Each row was made from one walk, in order. Every step used is in the known rows, and no mark comes twice. Write each row's walk.
In the rows, 128 means zero.
Known rows
lazur > gote > notu > bura: [128 156  85 140  86  96 138 120 152 152 132 161 131  87 152 121 157 154
 110 105 127 148 188 136 135 110 128 114 110 171  54 131 104]
lazur > gote > notu: [136 135  85 146 104 146 122 132 124 154 138 160 131  95 148 115 153 151
 111 106 145 111 155 130 131 112 123 116 115 151  71 116 116]
sanom > dibuf > lusi > pivol: [124 153 112 127  98 144 165 118 153 117 112 124 127 108 127 170 147 163
 171 105 138 142  90  96 169 149 137 142  59 109 119 168 116]
pivol > lusi > dibuf: [148 159  96 108  91 142 173 126 153 116 133 154 113 109 122 152 139 141
 162  87 148 167 101 125 153 123 127 145  92 136 122 150 144]
lazur > gote > notu > bura > tifedu > pivol > lusi: [107 144  59 133  62 103 129 147 184 156 106 182 137  87 153 127 184 189
  56 113 164 161 178 108 161 108 135 143  69 192  56 135  85]
fufa > regos > zuzak > duvum: [169 122 143  89 117 133 115 113 126 100 144 120 121 142 118 132 158  84
 146  70 109 130 128 150  94 119 142 161 125 140 111 138 166]
zuzak > regos > fufa: [147 146 142 115 103 131 154 106 119 126 141 178 100 110 134 151 178 119
 108 103 137 127  88 165 116 142  85 138 124 132 126 126 152]
pivol > tifedu > bura > notu: [129  66 146 125  82  98 122 117 112 132 155 157 142 140 164 166 126 134
 108  95 180 169 128 127 165 112 133 133 106 147  91 134  96]
sanom > dibuf > lusi > duvum > zuzak > regos: [110 153 126 145  99 161 161 114 132 147 137 162 119 139  83 159 190  95
 177 118 143 143 110 120 144 133 113 137 111 101 152 148 138]
gote > notu > bura > tifedu: [119 128 117 133  68  72 129 132 161 137 135 159 161 115 154 137 136 156
  97 115 147 176 169 108 154 118 156 123 110 154  79 131 103]
lazur > gote > notu > bura > tifedu > pivol > lusi > dibuf: [107 137  55 111  48 111 147 134 187 159 109 192 136  81 147 124 174 181
  76  95 170 182 159 101 153 110 158 125  49 167  57 144 113]
regos > zuzak > duvum > lusi > pivol > tifedu > bura > notu: [128  59 169  76  83 114  94  94 146 111 141 144 138 129 110 159 156  96
 127  66 167 158 141 145 150 132 136 210  50 162  75 158 105]
lazur > gote: [134 154  87 146 111 142 133 139 135 127 145 148 108 112 149 105 159 146
 107 102 134 115 142 148 143 115 108 128 126 143  94 119 134]
regos > zuzak > duvum > lazur > gote > notu > bura: [119 150 128 117  81 112 106 120 150 145 142 151 137  95 123  91 213 117
 117  34  99 133 211 169 111 102 143 151 119 158  69 105 130]
pivol > lusi > duvum > zuzak > regos: [128 154  99 128 102 147 160 134 141 140 145 183  98 133  74 147 202  78
 168 111 144 131 124 132 143 107  72 165 132 165 149 134 125]
sanom > dibuf > lusi > pivol > tifedu > bura > notu > gote: [113  98 114 126  82  75 150  90 158 131 104 141 128 131 151 208 146 166
 151  84 167 172 132  84 156 139 159 147  54 130  81 175  93]
regos > zuzak > duvum > lusi > dibuf: [134 145 165  87  98 146 120 101 153 110 140 133 121 118  93 126 147  94
 159  73 126 165 136 160 121 136 149 183  79 111 112 157 166]
bura > tifedu > pivol > lusi > duvum > zuzak > regos > fufa: [104 122 104 124  95 140 156 133 156 154 146 204  88 132  83 133 231 108
  70 109 172 127  96 128 142 126 109 179  88 163 140 114 130]
fufa > regos > zuzak > duvum > lazur: [157 121 175  90 112 148 102 140 133 114 149 115 132 127 105 115 189  71
 150  50 112 108 135 159 101 109 154 163 142 135 130 114 152]
fufa > regos > zuzak > duvum > lazur > gote > notu > bura: [155 132 138  95  88 123 100 118 153 156 141 137 143  95 114 101 214  96
 124  37 104 126 199 163  86  98 160 141 134 169  64 110 132]
zuzak > duvum > lusi > pivol > tifedu: [110 109 153  87  96 144  91 131 165  93 136 110 104 119 125 148 157 114
 141 114 148 143 139 127 172 126  91 208  48 176 117 171 103]
bura > tifedu > pivol > lusi > duvum > lazur > gote: [ 85 129  87 157  78 160 121 186 183 154 142 163 115 127 128  79 213 153
  75  83 168 118 146 112 185 104 140 162  98 167 122  95 115]
lazur > gote > notu > bura > tifedu > pivol: [ 89 124  79 138  69  98 118 147 172 156 121 178 139  93 167 107 168 173
  47 124 158 150 189 109 150 111 147 119  81 161  51 130  94]
dibuf > lusi > pivol > tifedu > bura > notu > gote > lazur: [127  81 115 130  66 101 127 107 197 139 113 162 151 112 174 161 160 143
 123  77 156 147 154 112 141 127 165 174  62 154  74 192  79]
dibuf > lusi > duvum > zuzak: [113 149 122 183 115 133 153 126 156 144 160 136 118 138 102 122 177 113
 167 105 148 129 131 112 133 118 151 160 105 126 123 140 122]
fufa > regos: [172 124 132 115 116 134 134 138 134 123 138 125 125 118 132 144 138 113
 144 117 141 128 110 126 128 119 136 127 137 145 113 142 129]
bura > notu > gote > lazur: [131 117 113 134 108 125 142 141 178 146 122 155 147 137 148 136 151 116
 133 106 119 122 184 144 132 124 162 150 140 167 103 157 121]
lusi > pivol > tifedu > bura: [121  98 118 102  79  93 122 121 134 101 148 149 115 103 156 156 139 132
 116  95 161 160 113 111 182 118 114 154  74 140  96 153  89]
notu > gote > lazur: [124 164 102 131 107 118 138 144 183 127 124 146 124 112 152 122 157 120
 125 107  95 132 182 151 143 120 150 157 135 147 117 159 120]
notu > bura > tifedu > pivol > lusi > dibuf: [104 145  97  99  53  92 166 138 197 119 116 169 124 104 141 147 154 163
  99 102 160 206 134 105 175 118 154 149  58 149 106 160 123]
zuzak > regos: [138 139 132 112  97 139 135 130 124 111 129 172 116 117 138 149 156 107
 138 122 141 125 118 145 133 130  68 130 134 125 132 142 140]
zuzak > duvum > lazur > gote > notu > bura: [ 96 139 121 120  75 123 108 146 160 151 138 134 128  93 134  91 207 129
 113  73 102 134 202 156 138  99 123 134 134 171  83 118 111]
pivol > lusi > dibuf > sanom: [116 169  97 126  92 129 170 138 170 119 115 153 100 109 131 160 130 146
 161  63 147 175  86  96 131 123 142 140  92 116 129 149 161]

Which walk is each row?
[ 63 110 103 157  62 108 113 160 181 183 141 175 141 108 140  77 197 147
  71  90 157 143 206 105 169 100 170 126  92 170  78 105  93]
lusi > duvum > lazur > gote > notu > bura > tifedu > pivol
[134 143 137 112 112 138 136 145 173 120 124 130 119  90 101 144 146 125
 155 130 150 123 124 124 173 142 111 175  74 154 108 161  98]
duvum > lusi > pivol
[101 155 160 103 105 133 123 113 171 115 123 132 107 115 101 132 136  98
 158  50 127 174 124 138 101 137 164 179  77  92 118 157 187]
regos > zuzak > duvum > lusi > dibuf > sanom
[ 85 160  96 122  92 132 168 148 174 128  96 162  89  95 137 159 135 153
 141  77 160 170  97  81 142 123 146 146  60 114 131 161 150]
tifedu > pivol > lusi > dibuf > sanom
[120 134  81 143  71  93 121 135 162 145 134 166 148 108 164 110 165 168
  69 110 147 158 181 125 143 109 143 113 111 164  52 117 109]
lazur > gote > notu > bura > tifedu
[133 126 146 108 100 132 111 134 161 112 131 129 115 101 128 162 142 128
 145 120 175 140 129 117 179 123 105 189  41 170 108 157  82]
duvum > lusi > pivol > tifedu
[117 119 126 117  71 111 137  99 142 115 124 133 132 102 153 191 141 165
 138  96 160 187  87  94 192 134 140 149  38 103 105 170  89]
sanom > dibuf > lusi > pivol > tifedu > bura
[ 93 121 107 162  60 101 117 150 176 175 158 164 152 122 137  79 194 142
  89  74 143 149 197 118 163  97 165 118 126 169  79  92 111]
lusi > duvum > lazur > gote > notu > bura > tifedu
[103 128  92 100  49  96 159 131 184 147 111 183 145  89 136 152 150 168
 103 103 170 201 149  85 166 118 167 135  45 154  87 160 104]
gote > notu > bura > tifedu > pivol > lusi > dibuf
[ 72 158  95 116  56  80 164 149 216 123  94 166 109 105 150 154 143 168
 100  75 163 214 122  79 154 122 166 146  57 128 112 164 142]
notu > bura > tifedu > pivol > lusi > dibuf > sanom
[129 151  97 147  99 125 164 130 158 123 148 146 110 142 115 139 149 135
 158  94 135 160 129 115 172 119 120 164 110 171 132 140 130]
pivol > lusi > duvum
[ 78 149  87 150  58 110 139 168 209 155 137 164 116 117 131  87 216 159
  73  78 150 158 179 118 190  96 142 161  94 189 106 108 106]
notu > bura > tifedu > pivol > lusi > duvum > lazur > gote
[129  49 124 102  80 104 131 117 127 121 147 163 133 128 152 168 133 129
 121  88 185 150 111 102 173 120 127 147  74 157  86 150  91]
lusi > pivol > tifedu > bura > notu
[ 96 147  92 136  58 117 120 169 190 169 109 176 145  74 142 112 216 174
  64  90 164 141 188 117 170  99 144 143  83 186  73 105  73]
duvum > lazur > gote > notu > bura > tifedu > pivol > lusi
[120  79 137  99  82 108 103 126 199 151 117 155 147 102 136 160 157 115
 117 104 158 154 175 137 173 126 158 190  72 182  78 184  61]
duvum > lusi > pivol > tifedu > bura > notu > gote > lazur
[192 135 137 114 121 123 134 115 126 120 143 140 130 122 119 143 140  99
 146  82 136 125 118 140 103 119 154 142 122 133 101 126 146]
fufa > regos > zuzak
[113 139 166 112 107 146 104 140 159 110 135 105 119 122 113 126 155 112
 142 125 120 144 145 154 158 133 110 181 108 154 125 159 126]
zuzak > duvum > lusi
[121 104 162  73  84 106  87  98 151  97 147 135 120 105 116 149 160 100
 120  69 144 168 141 149 161 126 121 214  45 144  87 164 106]
regos > zuzak > duvum > lusi > pivol > tifedu > bura
[106 140 111 163 100 153 130 157 151 152 164 141 110 127 126  77 191 120
 129  73 134 109 156 139 163 103 130 135 142 148 120  93 137]
lusi > duvum > lazur > gote
[108 152 124 165  94 135 163 109 149 138 141 124 130 148 123 150 137 151
 173 102 133 177 112  98 171 139 159 134  89 108 134 153 141]
sanom > dibuf > lusi > duvum
[128  82 136 131  93 104 144 123 122 139 146 157 145 129 142 147 130 130
 122 104 160 148 122 129 158 127 142 120 137 134  91 138 113]
tifedu > bura > notu
[110 124  96 106  73 140 150 154 170 121 121 171 121 113 138 137 149 157
 100 106 177 168 101  96 170 126 148 150  59 128 123 148 133]
bura > tifedu > pivol > lusi > dibuf
[131 144 128 116 112 148 136 142 118 128 139 175 108 113 101 146 190  74
 142 130 145 102 127 149 124 115  72 139 144 127 135 132 123]
duvum > zuzak > regos
[117 145  96 102  86 146 172 136 160 124 118 163 104  94 125 152 146 146
 141 102 160 160 107 111 162 121 132 152  60 135 126 160 130]
tifedu > pivol > lusi > dibuf
[ 94 146  86 143 116 138 164 152 156 150 146 159  90 124  83 136 190 106
 143 116 152 135 140 103 172 106 127 180  88 170 137 139  99]
tifedu > pivol > lusi > duvum > zuzak
[173 121 174  68 106 156 114 106 151 121 140 120 126 116  81 134 150  74
 167  77 130 157 120 157  99 133 164 172  91 124 108 163 170]
fufa > regos > zuzak > duvum > lusi > dibuf
[171 100 166  64 108 142  86 108 156  98 136 113 119 119 104 158 162  82
 155  77 150 133 131 137 119 124 128 213  47 173 100 162 120]
fufa > regos > zuzak > duvum > lusi > pivol > tifedu
[134  64 136 131  70 106 134 102 148 123 133 154 147 122 163 175 141 156
 134  83 200 147  99  93 151 133 140 155  51 142  74 168  86]
dibuf > lusi > pivol > tifedu > bura > notu
[ 95 114 120 132  91 124 121 165 152 117 128 154 128 127 158 121 143 148
  77 132 165 135 131 103 168 124 139 145  91 125 117 132 115]
bura > tifedu > pivol
[130 122 112 144 122  88 150 128 153 129 123 145 119 151 139 155 139 132
 152 103 144 122 173 119 118 128 137 135 140 159  94 141 133]
bura > notu > gote
[124 136 122 129  87 139 142 109 146 108 122 126 126 118 153 191 140 165
 160  97 160 161  97  92 174 134 130 155  26 121 122 161 103]
sanom > dibuf > lusi > pivol > tifedu
[120  89 123 135  91  54 123 110 137 130 135 153 121 145 164 172 134 134
 118  89 165 167 171 117 141 112 140 140 118 159  79 141 103]
pivol > tifedu > bura > notu > gote
[ 87 124  88 139  58  78 152 136 188 155 124 174 141 120 129 140 157 162
 102 111 159 196 174  77 184 114 158 155  60 191  90 147  89]
gote > notu > bura > tifedu > pivol > lusi > duvum
[ 86 112  82 155  73 159 115 174 171 182 133 176 137 109 126  87 208 158
  80  82 180 116 164  93 174 100 154 147  84 178 100  93  95]
bura > tifedu > pivol > lusi > duvum > lazur > gote > notu
[ 76 140 124 139  57  92 151 165 207 140 134 157 128 127 123 118 197 143
 105  86 150 177 169 104 203 105 156 173  90 178 133 123  98]
notu > bura > tifedu > pivol > lusi > duvum > lazur
[135 147 151 113 101 146 140 125 159 132 136 138 122  98 109 142 131 121
 162 121 156 163 121 137 158 133 142 148  85 122 116 156 130]
duvum > lusi > dibuf
[111 127 146  86 105 147 114 140 175 100 124 107 109 108 104 130 160 111
 153 119 122 124 130 132 166 143 101 193  81 160 117 176 118]
zuzak > duvum > lusi > pivol
[ 99 147 116 130 102 121 157 135 152 123 128 150 105 113 142 141 114 132
 154  74 147 166  98 101 121 127 154 117 106  89 124 149 171]
lusi > dibuf > sanom
[ 90 118 116 127  70  76 126 144 169 145 120 167 150 101 158 136 142 159
  80 131 158 170 176  92 164 118 156 128  76 155  77 147  85]
gote > notu > bura > tifedu > pivol
[122 131 128 133 118 137 162 105 120 153 172 186  83 133  78 132 208  72
 128  99 139 118 108 158 118 128 100 147 134 145 139 109 149]
lusi > duvum > zuzak > regos > fufa
[171 119 159  67 120 148 105 117 164 106 126 111 122 113  78 141 168  75
 163  86 124 116 123 145 113 138 138 200  79 162 102 166 135]
fufa > regos > zuzak > duvum > lusi > pivol
[104 137  96 120  59  83 141 143 182 143 104 173 148  96 145 156 160 175
  88 121 165 184 166  92 172 118 144 151  63 182  83 147  77]
gote > notu > bura > tifedu > pivol > lusi
[ 84 125  88 146 100 134 145 168 171 146 145 165 110 143  92 118 190 120
 103 121 170 136 133  96 179 107 146 181  86 166 134 125 105]
bura > tifedu > pivol > lusi > duvum > zuzak
[113 130 160  90  96 154 120 126 162 114 140 114 113 113 106 124 144 106
 156 114 129 164 128 147 150 135 133 165  90 128 127 171 151]
zuzak > duvum > lusi > dibuf
